Each row was made from one walk, in order. Every step used is in the known rows, and no mark comes twice. Write each row's walk.
Known rows:
G, R, P: 15.4; -3.5; 2.7; -19.5; 18.2; 15.4; 8.5; -3.6; -12.0; 7.0; -21.7; 11.3; -12.4; 3.1; -8.5; 2.9; -12.8; 7.5; -4.7; -1.4
H, P, R: 19.0; -2.4; 0.2; -14.1; 5.7; 5.5; 4.9; -7.3; -18.6; -2.2; -18.6; 9.4; -8.4; -12.6; -2.9; -1.0; -7.0; 9.9; -9.2; 1.5
H, C: 20.1; -9.7; -5.6; -3.0; 10.7; 18.4; -6.5; -15.4; -9.0; -13.6; -21.4; 2.7; -16.2; 14.4; -7.0; -6.2; 1.4; 6.8; -9.8; 13.5
N, H, C, G, R: 21.4; -6.9; -1.1; -10.6; -4.0; 21.9; 0.7; -12.5; -11.5; -9.6; -28.3; -7.6; -14.2; 19.7; -11.2; 6.2; -8.9; 5.9; -9.0; 9.8
H, N: 18.8; -9.5; -4.1; -4.2; 10.7; 20.3; 1.6; -6.2; -5.8; 1.5; -20.7; 3.1; -13.7; -11.9; -6.5; -4.8; -6.9; 3.3; -13.7; 8.7
C, G, R, P, N: 14.9; -7.4; -4.4; -18.2; 3.9; 22.0; 19.3; -6.7; -19.0; 9.2; -26.9; 1.4; -9.2; 14.0; -5.1; 3.9; -10.1; 17.4; -2.8; -0.3
G, R, P, N, H, C: 17.0; -12.5; -2.7; -16.0; 10.7; 23.2; -6.9; -11.5; -27.8; -2.4; -26.0; 4.8; -16.5; 55.1; -9.7; 6.5; -9.3; 8.9; -2.3; 8.8
R, G: 18.1; -7.6; -1.2; -9.4; 15.9; 3.5; 25.0; -8.0; 7.1; -7.9; -21.4; -4.1; -8.6; -3.0; -4.6; -5.3; 4.4; 9.1; -13.1; 15.3
R, P, N, H, C: 18.5; -10.2; -10.9; -13.6; 13.1; 14.5; -0.3; -14.4; -23.3; -5.0; -23.8; -5.5; -11.2; 50.8; -8.0; 6.7; -3.4; 11.5; -5.0; 11.9
H, P: 20.9; 4.4; 2.0; -14.3; 3.7; 4.5; 2.7; -16.0; -11.5; 1.5; -19.0; -3.6; -6.8; -12.3; -3.6; -3.8; -6.6; 9.5; -6.0; 5.3
H, C, G: 21.9; -7.5; -8.4; -4.5; 3.0; 19.0; 6.1; -15.5; -5.7; -11.0; -24.9; -10.1; -11.8; 0.3; -6.3; -3.1; -0.2; 11.3; -10.8; 11.1
N, P: 15.8; 3.2; -2.0; -10.0; 15.4; 0.5; 7.4; -5.0; -5.7; -0.3; -19.8; -4.8; -7.4; -31.8; -10.9; 4.3; -8.3; 8.5; -3.8; 3.7
R, P, N, H: 15.7; -4.3; -10.2; -17.2; 9.3; 4.8; 11.8; -9.2; -18.7; 3.7; -22.5; -4.6; -5.6; 33.4; -7.2; 9.6; -4.3; 12.8; -4.4; 6.3
G, R: 15.9; -5.9; 4.2; -9.0; 4.4; 17.8; 1.5; -6.9; -8.2; -1.9; -22.1; 13.6; -16.0; 1.6; -7.4; -3.3; -6.2; 5.3; -7.5; 4.8
N, P, H, C: 15.3; -5.5; -6.6; 2.0; 14.4; 3.8; 8.8; -8.7; -1.3; -10.3; -20.7; -0.4; -12.4; -44.0; -11.0; -6.3; -3.7; 10.5; 0.6; 7.8
C, G, R, P, N, H: 16.0; -4.3; -5.2; -20.4; -0.8; 14.9; 19.6; -6.8; -21.2; 8.6; -28.3; -6.4; -6.7; 25.3; -8.6; 12.8; -11.8; 14.6; -3.4; 1.1
N, P, H, C, R: 11.1; -0.7; -6.1; -1.1; 13.8; 16.1; 17.1; -3.2; -3.9; -12.8; -20.8; -4.7; -18.6; -58.8; -13.6; -0.9; 5.7; 6.7; 1.8; 7.1
P, N, H: 16.3; -6.5; -8.9; -6.3; -4.0; 7.5; 3.9; -11.9; -15.2; -5.4; -23.2; -3.0; -8.8; 32.8; -6.1; 3.9; 2.3; 11.0; -6.8; 12.4
R, P, H: 13.7; -3.0; -8.5; -8.8; 16.5; 0.3; 27.1; -4.6; 0.9; 3.1; -19.2; 7.0; -6.5; -30.4; -5.7; -4.7; -2.5; 13.6; -2.8; 0.4
G, R, P, H: 12.3; -5.2; -0.5; -11.5; 13.2; 9.6; 23.7; -1.4; -3.8; 5.0; -21.2; 17.5; -11.8; -27.8; -7.4; -4.7; -9.0; 10.7; -0.2; -2.6

Write each row's walk:
20.3; 0.8; 0.2; -17.6; 0.5; -1.5; 6.1; -7.3; -20.2; -4.0; -20.0; 1.8; -5.3; -2.8; -6.1; 8.5; -9.4; 7.2; -9.6; 2.8 -> N, H, P, R
14.8; -7.3; -0.2; -12.3; 25.8; -4.7; 28.4; 5.0; -2.0; -6.7; -20.6; 0.8; -6.6; -34.3; -9.0; 5.5; -4.1; 9.7; -10.5; 7.2 -> N, P, R, G
15.5; -2.3; -5.4; -16.6; 22.2; 27.7; 9.6; -7.4; -14.4; -6.3; -21.1; -4.4; -19.1; -0.9; -10.5; 4.1; 3.3; 5.1; -5.9; 6.4 -> H, C, R, P
17.1; -0.4; -0.5; -20.9; 10.2; 16.4; 21.3; -4.2; -9.6; 9.1; -25.1; -0.2; -8.4; -11.7; -8.0; 5.7; -14.6; 11.8; -5.8; -3.8 -> C, G, R, P
12.1; -4.6; -2.9; -4.3; 22.3; 11.6; 36.6; -1.6; 7.1; -15.2; -22.2; -11.8; -16.4; -57.4; -12.2; -2.4; 10.2; 7.7; -2.0; 14.8 -> N, P, H, C, R, G
19.0; -12.9; -10.1; -3.3; -1.1; 16.9; -7.2; -17.5; -19.1; -13.7; -24.4; -4.0; -14.3; 49.2; -7.4; 0.7; 3.8; 9.7; -7.4; 18.5 -> P, N, H, C
15.4; -12.3; -6.5; -8.3; 7.1; 23.7; 18.0; -10.5; -10.7; -18.1; -25.9; -15.2; -18.6; 33.0; -8.5; 4.1; 17.0; 6.9; -9.6; 25.3 -> P, N, H, C, R, G
15.2; -8.9; -3.8; -9.7; 8.4; 22.5; 32.6; 1.5; -3.3; 14.0; -25.3; 5.3; -10.7; -47.5; -8.1; -2.9; -17.5; 10.7; -5.5; -3.6 -> C, G, R, P, H, N
10.6; -4.1; -8.2; -8.5; 17.3; 24.5; 32.7; 3.8; -3.4; 8.1; -19.9; 2.6; -16.0; -55.3; -9.0; -1.2; -0.8; 4.8; -5.2; 0.6 -> C, R, P, H, N
20.0; -7.0; -1.3; -18.0; 14.1; 25.6; 9.1; -9.6; -14.2; 0.6; -26.6; -1.7; -13.9; 5.3; -9.3; 3.1; -13.3; 10.7; -5.9; 2.0 -> H, C, G, R, P
20.0; -6.3; 3.8; -16.9; 13.6; 0.2; 23.9; -5.5; -7.8; -4.6; -19.8; 2.0; -6.3; -14.3; -1.7; -2.6; -3.3; 11.0; -12.8; 9.1 -> H, P, R, G
13.9; -3.3; -3.8; -12.2; 5.8; 10.9; 35.7; -2.3; -1.4; 7.1; -24.8; 4.9; -7.4; -39.4; -6.9; -1.4; -10.3; 15.0; -1.2; -4.9 -> C, G, R, P, H
20.9; -3.8; -1.9; -21.4; 9.9; 19.1; 8.6; -9.6; -15.7; 0.0; -27.7; -8.8; -11.1; 19.3; -12.8; 11.6; -16.0; 8.2; -6.4; 3.6 -> N, H, C, G, R, P
16.3; -14.2; -2.4; -9.4; 17.1; 3.8; 27.7; 0.5; 0.3; -10.8; -21.0; 9.0; -9.7; -4.4; -3.7; -2.3; 4.3; 9.1; -16.4; 11.4 -> P, R, G
18.1; -6.6; -13.3; -7.3; 12.3; 11.2; 27.4; -10.6; -1.2; -3.6; -23.9; -5.2; -7.6; -27.8; -6.3; -5.1; -3.3; 16.9; -3.7; 4.0 -> R, P, H, C, G
15.3; -11.7; -7.5; 4.3; 5.1; 15.1; 16.3; -4.0; 2.8; 1.2; -20.2; 9.4; -13.0; -40.4; -5.6; -12.6; -3.0; 6.9; -9.1; 8.0 -> P, H, N
17.4; -12.0; -3.5; 1.5; -3.7; 23.2; 16.2; -10.7; -1.8; -10.2; -26.8; 6.6; -16.5; -22.3; -7.0; -10.4; -3.0; 11.8; -4.3; 7.4 -> P, H, C, G, R
21.8; 7.2; 1.0; -18.4; -0.3; -2.6; 3.5; -15.3; -13.1; -0.2; -20.2; -11.4; -3.9; -1.2; -6.9; 4.9; -9.2; 7.1; -6.3; 6.9 -> N, H, P
20.7; -10.7; -13.0; -4.4; -7.1; 18.2; 4.1; -18.2; -16.9; -12.1; -28.1; -15.9; -10.0; 37.7; -7.2; 4.0; 1.5; 13.9; -8.0; 16.1 -> P, N, H, C, G
14.9; -9.0; -8.9; -6.0; 19.0; 12.4; 24.1; -1.3; -1.4; 9.6; -19.8; 7.9; -9.6; -39.5; -6.7; -6.5; -10.0; 9.0; -6.6; 1.3 -> R, P, H, N
17.6; -3.6; 0.4; -10.4; -3.0; 19.0; 13.6; -7.6; -5.8; 0.1; -25.7; 1.1; -11.6; -11.3; -6.9; -0.1; -7.6; 9.7; -8.4; 2.5 -> C, G, R
22.9; -4.7; -9.4; -8.3; -1.3; 12.4; 6.6; -15.5; -7.1; -12.7; -26.3; -17.3; -8.8; 12.9; -9.7; 5.6; -2.7; 8.6; -11.0; 12.8 -> N, H, C, G
17.2; -1.8; -5.7; -9.7; 4.8; 23.6; 2.9; -9.8; -12.0; -16.6; -22.8; -10.3; -19.5; 9.4; -12.7; 7.6; 7.8; 0.1; -8.8; 13.8 -> N, H, C, R
18.8; -2.2; -1.9; -10.6; -2.6; 10.2; 0.9; -18.4; -20.9; 1.9; -20.7; -2.7; -8.0; 12.0; -0.5; -6.0; -2.2; 15.0; -3.0; 8.9 -> H, P, N
14.0; -2.8; -0.8; -12.0; 14.5; 15.4; 34.2; -3.1; 5.0; -8.9; -21.6; -8.4; -14.8; -19.1; -7.0; 0.0; 13.1; 4.9; -12.2; 14.7 -> C, R, G
